In the rows, zero is written as 128.
Known rows, with every way that one mark hangs from another:
{P {B {M {G {X R}}} N}}: [123 111 115 174 151 132 136  99  96 120 133 106 106 133  85 118  78 140]
{N {B {M {G X}} P}}: [139 121 105 101 128 163 149 135 122 117  99 105 150 119 162 141 147 108]
{B {M G} N P}: [158 159 157 130 149  97 133 119 108 129 131 142 219  95  98 146 119 170]
{X G R}: [110 114 133 164 150 157 169 109 101 167  87  89  94 201 106 136 118 159]
{R X}: [ 97  96 138 162 166 183 160 103 105 115 119 135 185 182 127 100 175  96]
{W {M {B P}}}: [ 90  72 128 109 111 117  93 159 163  67  78 132  80 132 174 126 170 144]
{N {B P}}: [151  66 118  95 136 149 149 128 134 114  66 124 149 132 180 130 175 100]
{P {B {M {G {X R}} W} N}}: [142 115 123 173 135 138 121 100 112 127 153 111 103 123  84 121  74 152]
{W {M {B N P} G}}: [ 95 110 111 117 113 107 103 176 153  87 125 154  79 123 137 111 126 127]
{N {B {M G W} P}}: [173 116 109 102 108 167 126 131 153 122 123 123 138 111 157 149 149 136]
{G X}: [ 84 110 146 129 141 158 161  99  87 137  83  96 142 168 144 111 150 101]
{W {M B {G X}}}: [ 61 118  94 122  99 144 112 167 144  90 128 127  35 151 144 104 127 109]
{W {M {B N P} {G {X R}}}}: [ 65 128 116 116 130 116 112 184 128  90 110 131  85 129 130 107 109 111]
{M {B P} {G {X R}}}: [ 63 156 121 107 144 100 155 160 121 138 106 123  96 170 159 107 145  31]
{A {G {X R}}}: [ 71 133 116 124 159 147 208 109  91 127  95 106  99 166 113  72 167 122]
{B M P}: [147 115 177 116 132 124 124  96 134 101  78 112 200 126 153 160 188 184]
{B N}: [143  92 130 143 156 113 138  96  93 148 111 147 159 128  98 130 119 151]
{M {B N P} {G X} W}: [125 169 131 111 121  88 120 168 141 165 165 150 125 106 145 111 105  52]
{B M}: [136 112 127 140 119 153 121  75 120 118 112 109 128 144 122 165 159 197]

Rows:
[139 139  94 123  80 122 107 138 182 160 192 163  30 151 141 124 137  89] -> {M B G W}
[155 184 172 127 145 116 120 128 107 144 144 126 220  86  90 147  95 171] -> {B {M {G {X R}} W} N P}
[105 171  98 128 125 112 115 156 126 178 180 141  67 131 108 119  76  69] -> {M {B N} {G {X R}} W}
[151 113 122 172 126 136 121  98 119 127 160 116 108 114  94 118  79 146] -> {P {B {M {G X} W} N}}
[155 149 125 113 110  80 107 159 168 159 177 175 108 108 138 122 120  83] -> {M {B N P} G W}
[154 110 101 102 123 158 143 130 135 114 103 117 142 121 159 145 154 123] -> {N {B {M G} P}}
[ 88 105 113 112  99 123 105 171 168  77 119 147  59 143 155 110 152 127] -> {W {M {B P} G}}
[166 102 118 174 121 132 114  93 132 124 167 128 100 116  91 123  86 162] -> {P {B {M G W} N}}
[112 174 133 112 134  92 118 169 134 166 155 143 117 118 129 117  97  60] -> {M {B N P} {G {X R}} W}
[175  92 119  99 116 161 118 123 149 114  95 113 153 102 171 159 161 148] -> {N {B {M W} P}}
[131 169 129 140 102 177 119  98 126 144 166 108 109 148  96 149 119 180] -> {B {M {G {X R}} W}}
[148  74 122 172 145 120 123  84 111 109 118 114 119 120 106 131 103 162] -> {P {B M N}}
[174 122 188 115 110 134 102  96 156 111 107 120 194 112 151 164 181 202] -> {B {M W} P}
[117 139 109 115 141  65 140 156 133 146 136 166 115 130 141 115 131  58] -> {M {B N P} G}
[137 173 161 128 156 103 143 126  88 133 123 124 232  93 103 139 109 149] -> {B {M {G X}} N P}
[163 181 171 127 134 113 120 127 112 144 151 130 226  78 100 144 101 166] -> {B {M {G X} W} N P}
[186 167 167 128 128 107 111 120 131 140 159 149 214  79  95 151 111 188] -> {B {M G W} N P}
[107 160 101 120  92 131 120 147 156 165 181 137  47 148 149 112 122  58] -> {M B {G X} W}
